Every row comes from one small tree of marks. The marks that hang from a mark follow it in brackets, in alphabetical order. Every link used is in the known rows. Which tree was each row made from?
Known rows
zamed{bamiz fudasi{fusuf papu}}: [-.08, .13, -.09, -.34, .24, -.07, .25, .32, -.27, .13, -.07, .25, -.16, -.05, -.26, .00, .00, .13, -.30, .37, .16, -.11, .23, -.08, .20]
vufuv{bamiz fudasi{papu} zamed}: [.04, .17, -.32, -.13, .18, .18, -.13, .06, -.28, .25, .26, .08, -.50, .29, -.09, .05, -.08, .10, .07, .29, .09, .03, -.11, -.04, -.02]
fusuf{fudasi}: [-.10, .01, -.07, -.06, -.01, .15, -.07, -.07, .06, .03, .08, .08, -.40, -.09, -.07, -.18, .00, .10, -.03, .02, .14, .04, .01, -.02, -.07]
papu{fudasi{fusuf ludol}}: [-.18, -.10, -.14, -.11, -.07, .13, .02, .02, .10, .04, .10, .11, -.26, .15, -.21, -.53, -.17, .14, -.32, .29, .35, -.16, .05, .16, -.02]
fusuf{fudasi{ludol papu vufuv{bamiz}}}: [-.12, .00, -.29, .03, -.09, .25, -.35, .17, -.22, .07, .36, .06, -.42, .20, -.29, -.41, -.09, .10, -.19, .39, .33, -.12, .09, -.03, -.09]
papu{fudasi{fusuf}}: [-.14, -.02, -.13, -.18, -.03, .08, .04, -.02, .12, .05, .00, .09, -.30, .00, -.10, -.25, -.10, .17, -.22, .19, .21, -.07, .03, .06, -.02]
nugin{bamiz fudasi{fusuf}}: [-.02, -.01, -.14, -.21, .20, .11, .17, .29, .12, -.03, .24, .21, -.43, -.17, -.11, -.23, -.07, .07, -.04, .05, .09, .15, .15, .11, -.07]
papu{fudasi{fusuf ludol vufuv}}: [-.18, -.04, -.20, -.18, -.17, .17, -.08, .14, .13, .05, .19, .09, -.30, .13, -.13, -.59, -.21, .12, -.43, .38, .39, -.15, .14, .07, -.10]
vufuv{fudasi}: [.01, .05, -.06, -.15, .11, .15, .00, .00, .06, .09, .17, .11, -.37, -.05, -.06, -.12, -.08, .06, -.03, .03, .12, .03, .03, .01, -.15]
zamed{bamiz fudasi{fusuf papu vufuv}}: [-.09, .19, -.15, -.42, .14, -.02, .14, .43, -.23, .13, .03, .23, -.19, -.05, -.19, -.06, -.04, .11, -.42, .47, .22, -.10, .32, -.17, .12]
fusuf{fudasi{papu vufuv}}: [-.03, -.06, -.22, -.03, -.17, .17, -.17, .13, -.04, .02, .20, .06, -.40, -.07, -.16, -.28, .02, .05, -.16, .20, .20, .07, .14, -.07, -.10]
papu{fudasi}: [-.11, -.03, -.03, -.12, -.04, .19, .00, -.03, .15, .11, .04, .04, -.30, -.02, -.02, -.22, -.05, .07, -.07, .02, .16, -.02, -.07, -.02, -.08]
fudasi{ludol}: [-.06, .00, .01, .00, -.13, .14, .05, .04, -.05, .19, .12, .16, -.23, .10, -.13, -.43, -.06, .01, -.14, .10, .28, -.14, .08, .10, -.09]
papu{fudasi{fusuf vufuv}}: [-.14, .05, -.18, -.26, -.12, .14, -.05, .10, .17, .06, .09, .07, -.33, -.03, -.03, -.31, -.14, .16, -.34, .29, .25, -.06, .10, -.02, -.10]
nugin{fudasi}: [.00, .08, .06, -.11, .15, .18, .06, .12, .10, .08, .21, .11, -.39, -.05, -.09, -.16, .00, .03, .02, -.02, .13, .04, .05, -.03, -.10]
doni{fudasi{vufuv{bamiz nugin zamed}}}: [.13, .54, -.07, -.39, .00, .20, -.18, .27, -.34, .32, .30, .10, -.26, .33, .07, -.20, -.07, .11, -.11, .35, -.05, -.01, -.03, -.30, -.09]
zamed{bamiz fudasi{fusuf ludol}}: [-.18, .16, -.02, -.37, .25, .00, .22, .27, -.16, .12, .01, .27, -.16, .08, -.21, -.22, -.10, .12, -.37, .39, .29, -.20, .23, -.03, .14]
nugin{bamiz fudasi{ludol papu}}: [.04, -.21, -.14, .02, .07, .21, .09, .41, -.03, .02, .43, .19, -.35, .01, -.30, -.53, -.05, -.07, -.02, .05, .20, .14, .11, .18, -.07]
doni{fudasi{vufuv{nugin zamed}} papu}: [.14, .39, .11, -.41, -.15, .11, -.08, .32, -.18, .32, .22, .08, -.33, .19, .21, -.29, -.03, .06, -.22, .22, -.07, .00, .07, -.33, -.14]
nugin{bamiz fudasi{fusuf vufuv{zamed}}}: [.00, .18, -.29, -.37, .09, .18, .08, .36, .09, .10, .35, .19, -.58, -.02, .15, -.25, -.14, .03, -.10, .26, .11, .25, .13, -.02, -.08]
fusuf{fudasi{vufuv{nugin}}}: [.00, .07, -.06, -.22, -.06, .16, -.27, -.02, -.06, .01, .17, .07, -.27, -.10, .03, -.40, .01, .15, -.23, .21, -.07, .11, .04, -.16, -.20]
zamed{bamiz}: [-.19, .12, -.05, -.24, .05, .12, .08, .04, -.04, .21, -.08, .14, -.26, -.08, .04, .01, -.03, .14, -.14, .08, .09, -.06, -.02, -.08, .04]
papu{fudasi{ludol}}: [-.15, -.10, -.04, -.03, -.09, .22, -.02, .01, .12, .11, .14, .06, -.26, .15, -.13, -.49, -.11, .04, -.17, .11, .30, -.10, -.03, .08, -.07]
nugin{fudasi{papu}}: [.08, -.03, -.04, -.02, .09, .15, .05, .22, -.05, .08, .24, .12, -.34, -.02, -.27, -.20, .04, .02, -.01, .07, .14, .06, .07, .01, -.05]
fusuf{fudasi{vufuv}}: [-.10, .06, -.13, -.13, -.12, .22, -.17, .04, .10, .04, .18, .06, -.44, -.11, .02, -.25, -.03, .07, -.14, .13, .18, .05, .11, -.11, -.15]

Which tree is each row?
[.12, .16, -.07, -.11, -.24, .15, .05, .47, -.12, .16, .27, .12, -.22, .05, -.27, -.28, -.02, -.04, -.17, .15, .26, -.04, .25, -.12, -.07]  doni{fudasi{papu vufuv}}
[.15, -.11, -.15, -.21, .21, .02, .06, .31, -.17, -.06, .28, .23, -.22, -.13, -.27, -.43, .01, .14, -.15, .22, -.16, .22, .10, .12, -.09]  vufuv{nugin{bamiz fudasi{fusuf papu}}}
[.12, -.06, -.24, -.25, -.12, -.01, -.02, .29, -.23, .07, .17, .22, -.15, -.16, -.11, -.50, -.01, .14, -.33, .32, -.10, .12, .20, .06, -.15]  fudasi{fusuf papu vufuv{nugin{bamiz}}}
[-.22, -.06, -.07, -.23, -.19, .11, -.11, .16, .16, .10, .16, .05, -.42, .13, -.02, -.53, -.20, .15, -.47, .33, .38, -.24, .16, -.03, -.14]  doni{papu{fudasi{fusuf ludol vufuv}}}
[.12, .22, .01, -.29, .19, .16, -.03, .02, -.13, .17, .22, .12, -.34, .13, .10, -.26, .02, .08, -.01, .18, -.18, .19, -.13, -.11, -.08]  vufuv{nugin{fudasi} zamed}
[-.15, .16, .07, -.30, .22, .10, .18, .26, -.15, .18, .06, .22, -.15, .09, -.11, -.20, -.06, .01, -.22, .22, .25, -.16, .14, -.11, .10]  zamed{bamiz fudasi{ludol}}
[-.13, .05, -.12, -.28, .20, -.03, .21, .36, -.30, .12, .04, .27, -.12, .12, -.38, -.27, -.06, .11, -.41, .47, .30, -.19, .26, .02, .20]  zamed{bamiz fudasi{fusuf ludol papu}}
[.03, .08, -.21, -.39, -.06, .23, -.13, .13, .02, .17, .21, .08, -.33, .03, .33, -.44, -.09, .05, -.13, .21, -.17, .30, -.14, -.12, -.16]  papu{fudasi{vufuv{nugin{bamiz} zamed}}}
[.03, -.15, -.17, .02, -.01, .15, -.02, .14, -.12, .07, .31, .12, -.29, .15, -.34, -.42, -.10, .02, -.15, .21, .27, -.04, .08, .16, -.09]  vufuv{fudasi{ludol papu}}
[.04, -.12, -.23, -.12, .15, .07, .16, .38, .00, -.04, .28, .22, -.39, -.14, -.29, -.27, -.03, .07, -.07, .12, .10, .16, .18, .15, -.03]  nugin{bamiz fudasi{fusuf papu}}
[.01, .08, -.25, -.06, -.30, .19, -.03, .20, -.23, .30, .25, .13, -.34, .29, -.03, -.49, -.08, -.06, -.24, .38, .30, -.04, .09, .02, -.05]  fudasi{ludol papu vufuv{zamed}}
[-.05, .39, -.18, -.24, -.05, .23, -.15, .07, -.17, .38, .16, .08, -.47, .21, .22, -.02, -.08, .08, -.04, .28, .14, -.07, -.03, -.20, -.08]  fudasi{vufuv{bamiz zamed}}
[.04, -.06, -.26, -.12, .07, .03, .05, .10, -.10, .02, .16, .15, -.33, -.01, -.33, -.19, -.08, .15, -.20, .27, .18, .00, .15, .14, -.05]  vufuv{fudasi{fusuf papu}}
[.13, .26, .21, -.34, -.14, .07, -.09, .34, -.11, .20, .21, .09, -.22, .01, .02, -.34, -.02, .10, -.27, .11, -.02, -.08, .17, -.30, -.21]  doni{fudasi{vufuv{nugin}} papu}
[.18, .09, -.02, -.13, -.24, .14, -.08, .45, -.32, .13, .38, .15, -.01, .21, -.36, -.71, -.04, .00, -.35, .35, .14, -.07, .20, -.06, -.12]  doni{fudasi{ludol papu vufuv{nugin}}}
[.05, -.07, -.08, -.23, .21, .08, .05, .26, -.07, -.06, .35, .25, -.23, -.01, -.21, -.66, -.10, .13, -.22, .23, -.04, .13, .11, .17, -.13]  vufuv{nugin{bamiz fudasi{fusuf ludol}}}
[.07, -.04, -.16, -.14, -.20, .01, -.10, .18, -.33, .10, .20, .20, -.06, .13, -.29, -.72, -.06, .16, -.52, .52, .12, -.12, .21, .09, -.13]  fudasi{fusuf ludol papu vufuv{nugin}}
[.11, .11, -.10, -.27, .01, .10, .05, .06, -.18, .25, .09, .19, -.27, .00, .25, -.32, .02, .05, .00, .08, -.24, .25, -.11, -.01, -.10]  vufuv{nugin{bamiz} zamed}
[.05, .13, -.15, -.19, .06, -.02, .23, .27, -.35, .22, .16, .25, -.25, .32, -.24, -.39, -.04, -.02, -.25, .50, .31, -.11, .22, .06, .14]  vufuv{zamed{fudasi{fusuf ludol papu}}}
[-.09, .32, -.20, -.17, -.10, .26, -.17, .10, -.21, .38, .27, .11, -.43, .38, .12, -.29, -.15, .04, -.13, .38, .28, -.15, .00, -.09, -.08]  fudasi{ludol vufuv{bamiz zamed}}
[-.23, .05, -.03, -.18, -.06, .25, -.31, .15, .05, .23, .25, -.01, -.49, .24, .04, -.35, -.19, .13, -.25, .24, .32, -.30, .01, -.17, -.18]  doni{papu{fudasi{ludol vufuv{bamiz}}}}
[.08, .33, -.09, -.20, .24, .08, .06, .22, -.42, .35, .14, .17, -.35, .27, -.07, .06, .04, -.02, .05, .31, .12, -.08, .02, -.18, .10]  vufuv{bamiz zamed{fudasi{papu}}}
[.02, .25, .15, -.25, -.21, .13, .01, .41, .04, .22, .21, .07, -.38, .00, .01, -.19, -.06, .00, -.19, .02, .24, -.15, .24, -.25, -.15]  doni{fudasi{vufuv} papu}
[.12, -.14, -.15, -.11, -.19, .13, -.09, .32, -.25, .12, .30, .20, -.11, .00, -.13, -.74, -.02, .01, -.28, .26, -.01, .10, .14, .06, -.20]  fudasi{ludol papu vufuv{nugin{bamiz}}}
[-.22, .09, -.26, -.20, -.03, .22, -.23, .13, -.01, .10, .24, .07, -.36, .25, -.16, -.43, -.24, .20, -.36, .46, .38, -.25, .07, .01, -.09]  papu{fudasi{fusuf ludol vufuv{bamiz}}}
[-.08, .07, -.27, -.05, -.03, .22, -.32, .13, -.18, .09, .25, .05, -.46, .05, -.19, -.14, -.01, .13, -.10, .27, .18, -.04, .06, -.14, -.08]  fusuf{fudasi{papu vufuv{bamiz}}}
[-.04, -.11, -.18, .03, -.16, .02, .10, .13, -.21, .12, .11, .20, -.19, .14, -.39, -.51, -.05, .11, -.32, .34, .33, -.19, .20, .22, .01]  fudasi{fusuf ludol papu}
[-.04, -.04, -.23, -.05, -.26, .07, .01, .24, -.17, .12, .20, .18, -.22, .12, -.31, -.56, -.10, .07, -.43, .44, .38, -.18, .29, .13, -.06]  fudasi{fusuf ludol papu vufuv}
[.00, .02, -.22, -.12, -.21, .03, .03, .20, -.12, .14, .10, .16, -.27, -.04, -.20, -.29, -.04, .12, -.34, .33, .24, -.10, .25, .03, -.06]  fudasi{fusuf papu vufuv}
[-.09, .04, -.02, -.21, .16, .06, .16, .35, -.29, .18, .08, .23, -.12, .11, -.28, -.24, -.02, .00, -.26, .30, .26, -.13, .17, -.06, .14]  zamed{bamiz fudasi{ludol papu}}
[.04, .03, -.13, -.03, -.16, .05, .17, .41, -.22, .08, .24, .20, -.14, .23, -.56, -.53, -.09, .05, -.30, .32, .40, -.18, .28, .15, .06]  doni{fudasi{fusuf ludol papu}}
[.09, -.02, -.16, -.08, .20, .15, -.27, .07, -.40, .11, .35, .13, -.19, .28, -.37, -.43, -.09, .18, -.15, .37, .00, -.08, -.05, .05, -.13]  vufuv{bamiz fudasi{ludol papu} nugin}
[-.19, -.13, .09, -.08, -.11, .16, -.07, .04, .14, .16, .11, .02, -.39, .14, -.01, -.44, -.11, .07, -.21, .06, .28, -.20, -.02, -.01, -.11]  doni{papu{fudasi{ludol}}}
[.14, -.05, -.09, -.27, .19, .12, -.03, .10, -.03, .02, .24, .17, -.26, -.17, .01, -.31, -.06, .09, -.03, .02, -.22, .26, -.04, .03, -.22]  vufuv{fudasi nugin{bamiz}}
[-.08, -.13, -.23, .04, -.23, .22, -.20, .18, -.08, .02, .31, .08, -.36, .08, -.26, -.56, -.06, .02, -.26, .30, .33, -.01, .16, .03, -.09]  fusuf{fudasi{ludol papu vufuv}}
[-.06, .41, -.27, -.34, .20, .20, -.12, .21, -.09, .19, .33, .11, -.60, .23, .06, -.04, -.15, .16, -.11, .44, .18, -.02, .05, -.13, -.05]  nugin{fudasi{fusuf vufuv{bamiz zamed}}}
[.13, .44, .08, -.39, .35, .06, -.04, .07, -.44, .34, .10, .19, -.23, .25, .12, -.05, .04, .09, .00, .31, -.15, -.03, -.07, -.27, .00]  vufuv{bamiz nugin zamed{fudasi}}
[-.02, .40, -.17, -.28, .17, .29, -.17, .18, -.07, .26, .36, .07, -.59, .23, .15, -.01, -.09, .05, .04, .27, .13, .03, -.04, -.22, -.10]  nugin{fudasi{vufuv{bamiz zamed}}}
[-.02, .08, -.33, -.11, -.19, .21, -.16, .10, -.12, .14, .21, .06, -.50, .10, .02, -.24, -.01, .03, -.11, .32, .16, .16, .04, -.10, -.03]  fusuf{fudasi{papu vufuv{zamed}}}
[-.04, .12, .00, -.28, .22, .03, .19, .31, -.25, .19, -.03, .21, -.15, -.04, -.18, .03, .05, .03, -.16, .20, .12, -.05, .14, -.15, .14]  zamed{bamiz fudasi{papu}}
[.01, .41, -.04, -.22, -.05, .23, -.10, .37, -.10, .24, .29, .09, -.31, .14, -.13, -.09, -.09, .05, -.07, .15, .24, -.15, .16, -.22, -.11]  doni{fudasi{vufuv{bamiz}}}
[.04, .10, -.18, -.10, -.27, .10, .08, .52, -.19, .08, .34, .18, -.17, .21, -.47, -.58, -.14, .02, -.41, .42, .45, -.17, .36, .06, -.01]  doni{fudasi{fusuf ludol papu vufuv}}
